Known rows, with every step that occurs:
tige-migef: [  28  -19    1 -110   -5   -6   40    0   27    6  -17   30    1    7
    3   14   -8   19    3    5  -10    0   -1  -19]
fezemop-mulap-migef: [ 16  -6  14 -71  15  10   0  21  -1  16   4  10 -60  -6 -33   9   9   7
   8  -2  14  -1  12 -98]
fezemop-mulap-migef-pazetud: [  26  -21   14  -39    4    6    6   13   -7    2    9    5  -46  -15
  -11    7   12   -1   -9    0    8   -3   -4 -102]
kazi-susem-fezemop: [  4   6   5 -20  -6  26  16   5 -30  -2 -14  16   6 -31  33   0 -12   6
   7  -4  26   7 -27  26]
rika-migef-mulap: [ 25  -9   5  -2  41  -8 -17  12  35 -27 -11 -50 -27  11   7  -3 -10  -6
  35   1 -12  23 -24 -15]
susem-fezemop-mulap-migef: [ 15  -1  30 -43   8   8  11  30 -56  -1   2  -9 -19  -7  40   8  -5   6
  19  -5   8   6   6 -62]
dosab-migef: [-14 -12  15 -57  23  10  17  -7   8 -11  -1  18  10  14 -15  12  -1  25
 -24   5  13  18  26  55]
dosab-kazi-pazetud: [ -1  -1 -30  35 -17  -2  12 -27 -10 -22   8  12  22 -25   2  12   4  -3
 -19  -5 -10  22  19  46]
susem-fezemop: [  2   5  19  13  -3   0  12  12 -56 -12  -2 -18  29  -3  66   1 -13   0
  13  -4  -3   8  -4  17]
kazi-susem-fezemop-mulap: [ 18   3  11 -61  -9  30  15  17 -19   8 -10  20 -14 -27  30   9 -10   1
  19  -7  26   3 -21 -22]
pazetud-migef-mulap-fezemop: [-18 -18  33 -14  -2  21  20  33 -29  12 -18 -12 -37  24 -10 -14  -5  -2
  40   3 -10  18   5   9]
kazi-dosab-migef: [ -4 -29  20 -26  12   0   3 -20  11  -9  11  17   7  24 -59 -12 -10  -2
 -36   2   6  30  17  51]
fezemop-susem-kazi: [ 18  -3   7  -3 -15   2  10  31   2 -11 -10  -6 -12 -14 -12   7  15   4
  27   4  25  15  -3 -30]
susem-kazi-dosab: [ 11 -19  14  11 -19   2  21  31 -31  -7  13  -7  12  -8 -36 -11   7 -30
   3  -3  10  34   7   0]
dosab-fezemop-susem-kazi: [-10   7 -11 -20 -16 -12 -14  27 -22 -13  -1   4   8 -17  -9  21   8  12
   7   4  20  11  20   6]
kazi-pazetud: [ 22   6  -1  45   0   0  -3 -36 -17 -25   3  12   3 -16  36 -14 -11  -7
 -14  -2  -2   8  -9  20]
kazi-susem-fezemop-mulap-migef-pazetud: [ 21 -10  15 -43  -5  30  22  13 -36  -4  -7  18 -21 -42  29   5  -3   4
  -1  -3  29   5 -33 -40]
mulap-fezemop-susem-kazi: [ 16   6  34   2 -15  -3  21  64 -18  12 -23  -7   9  -7   3   5   3 -15
  27   6  21  -1  13 -32]
kazi-dosab: [  7 -20   8  18  -6  -8 -10 -14   4   1  11   4   0  12 -47 -22  -9 -23
 -16  -3  -4  16  -3   6]
migef-mulap-fezemop-susem: [ 17  -8  34  27  17  11 -17  57   4   7 -17 -39 -10  13   0 -19  -6 -15
  25   7  -1   0 -20 -34]
kazi-susem: [  2   2  -9 -32  -3  26   7  -5  14   8 -12  30 -17 -29 -20   0  -2   6
  -3   0  28   1 -24  11]
tige-migef-mulap-fezemop: [ 33 -24  28 -87  11   5  34  48  15  15 -23  -3   3  18  10  -2 -15  -1
  16   8 -18   1 -11 -32]
fezemop-susem-kazi-dosab-migef-mulap: [ 18 -29  25  -8   3  10   3  31   8 -19  -2 -15 -14   7 -49 -10   7  -1
  10   6  22  40  -5  -4]
susem-kazi-dosab-migef-mulap-fezemop: [  6 -29  42 -12   4  15  29  61 -35  -6   6 -18  21  10 -41 -14   0 -27
  -4   3  12  45  19  25]
migef-mulap: [  6 -14  10  20  22  18 -19  27   1  -5   4 -40 -12  10   0 -21  -1  -8
  12   2 -12  11 -26 -12]
dosab-migef-mulap-fezemop-susem-kazi: [  1 -19  45 -35  30  23  18  61  -7  -9 -13 -19   8  17 -15  -1   1   7
   4  11  18  28  15  25]

Rows:
[ 30  -6  36  48  11  16  -5  60 -22  -9 -14 -39  -3  -4  19 -24  -5 -25
  26   6   4  15 -20 -27]  migef-mulap-fezemop-susem-kazi-pazetud
[  0 -16 -16 -28 -23  21  34  11 -29  -6   1  15   3 -48  -4  27  11   5
 -12  -5  16  20  -3  -5]  dosab-kazi-susem-fezemop-mulap-migef-pazetud
[-15  -1 -24 -16 -24  19  28   6 -21  -3  -5  15  25 -37  -1  24   3   7
  -1  -6  12  22   4  51]  dosab-kazi-susem-fezemop
[-12 -11  -5  30 -19  10  25  -3 -31 -11  -4   4   0  -9  -4   3  -1  -6
   8  -2 -17  32  23  51]  dosab-kazi-pazetud-migef-mulap-fezemop
[  7  -9  25  34  -1  18  11 -11 -39 -16 -12   3 -26   3  27 -25 -15  -8
  17   0 -11  22  -6  27]  kazi-pazetud-migef-mulap-fezemop
[-19 -23  14 -18   0  24  12   7 -16  -2  -8 -11 -49  21 -17 -13   0  11
  36   1 -11  25  -5  13]  pazetud-migef-mulap
[-16  -4 -35 -25 -21  18  20  -1  14   5  -3  26   7 -35 -43  23  11   6
  -9  -4  14  18   7  40]  dosab-kazi-susem
[ 12 -16  44 -13  29  23  16  42 -15 -22 -11 -14   8   9   2  -8  -4   4
  -4  10  17  32  10  35]  dosab-migef-mulap-fezemop-susem-kazi-pazetud
[ 32   1   6  27 -15   2   7   7  -9 -26  -9   2 -10 -24  11  -2   7  -1
  17   2  23  19  -9 -17]  fezemop-susem-kazi-pazetud
[-10 -18  33 -14  -4  18  13  31 -14  10 -24 -11 -48  24 -15 -12  -4   6
  47   5  -4  16  -2  -4]  pazetud-migef-mulap-fezemop-susem
[-12   5  -5 -72   8  -7 -22  20 -24   8  10  18 -31 -11 -27  21   4  14
  -8   0  12  -3  32 -49]  dosab-fezemop-mulap-migef
[  8  -7  34  26  20  14  -9  60 -15  10  -8 -40   3  14   8 -21  -8 -24
  16   4 -10   1 -13 -18]  migef-mulap-fezemop
[ 14   8  30   6  -5  -8   2  38   4  17 -25   1   2   4   2   1  -6  -8
  18   6  13 -14   6 -27]  mulap-fezemop-susem
[  8 -34  42  -9  23   7  -9  16  16  -4  -2  -6  -2  32 -58 -24 -14 -10
 -18   7   6  31   3  27]  kazi-dosab-migef-mulap-fezemop-susem
[  2 -26  23 -28  -5   9  31  27 -26 -14  12   4  18   2 -47  -4   6 -14
 -13   1  17  45  24  35]  susem-kazi-dosab-migef
[ 11 -28  11 -13 -20  -5  12  38 -53 -13  22   0  -1 -23 -40   0  12 -25
 -18  -1  14  32  15 -36]  susem-kazi-dosab-fezemop-mulap-migef-pazetud
[ 23 -13  14  20 -12  17  11  13 -17 -27 -12  -8 -37 -12   2 -11   7   4
  36   3  16  34 -14 -12]  fezemop-susem-kazi-pazetud-migef-mulap
[  2  -4   4  15 -14   8  18 -49 -29 -23  -6  29 -28  -6  20 -12 -10   7
   6  -2  -4  20   3  39]  kazi-pazetud-migef
[ 20  -9  37  24  10  15  -3  80 -13   4 -15 -44  -5   5   2 -16   1 -21
  34   7   5  10 -16 -37]  migef-mulap-fezemop-susem-kazi
[ 13 -11  46 -17  -6  -2  25  54 -11   6 -18   5  14   6 -29   0  -2 -14
   7   7  25  17  24   1]  mulap-fezemop-susem-kazi-dosab-migef
[ -2 -30  15 -17   8   5  23 -16   1 -29   5   9  27   3  12  11   3  16
 -46   8   5  15   5  50]  dosab-migef-pazetud
[ 22 -19  41  33   7  11  -8  72 -11   5  -9 -42  -5  11 -22 -28  -4 -32
  25   6   2  19 -17 -34]  migef-mulap-fezemop-susem-kazi-dosab
[  1 -34  41 -10  24   8  -4  18   1  -1   5  -7  10  32 -54 -26 -15 -17
 -24   5  -1  32   9  39]  kazi-dosab-migef-mulap-fezemop
[ -3 -13  -4   5 -12 -22 -37 -16   4  -5   9  13  -1   6 -52  -9 -10  -7
 -20   1   5  14   8  15]  kazi-dosab-fezemop-susem
[-12 -12  -5   6 -10 -18 -28 -12 -14  -2  17  11  13   7 -47 -10 -12 -16
 -29  -1  -4  16  15  31]  kazi-dosab-fezemop
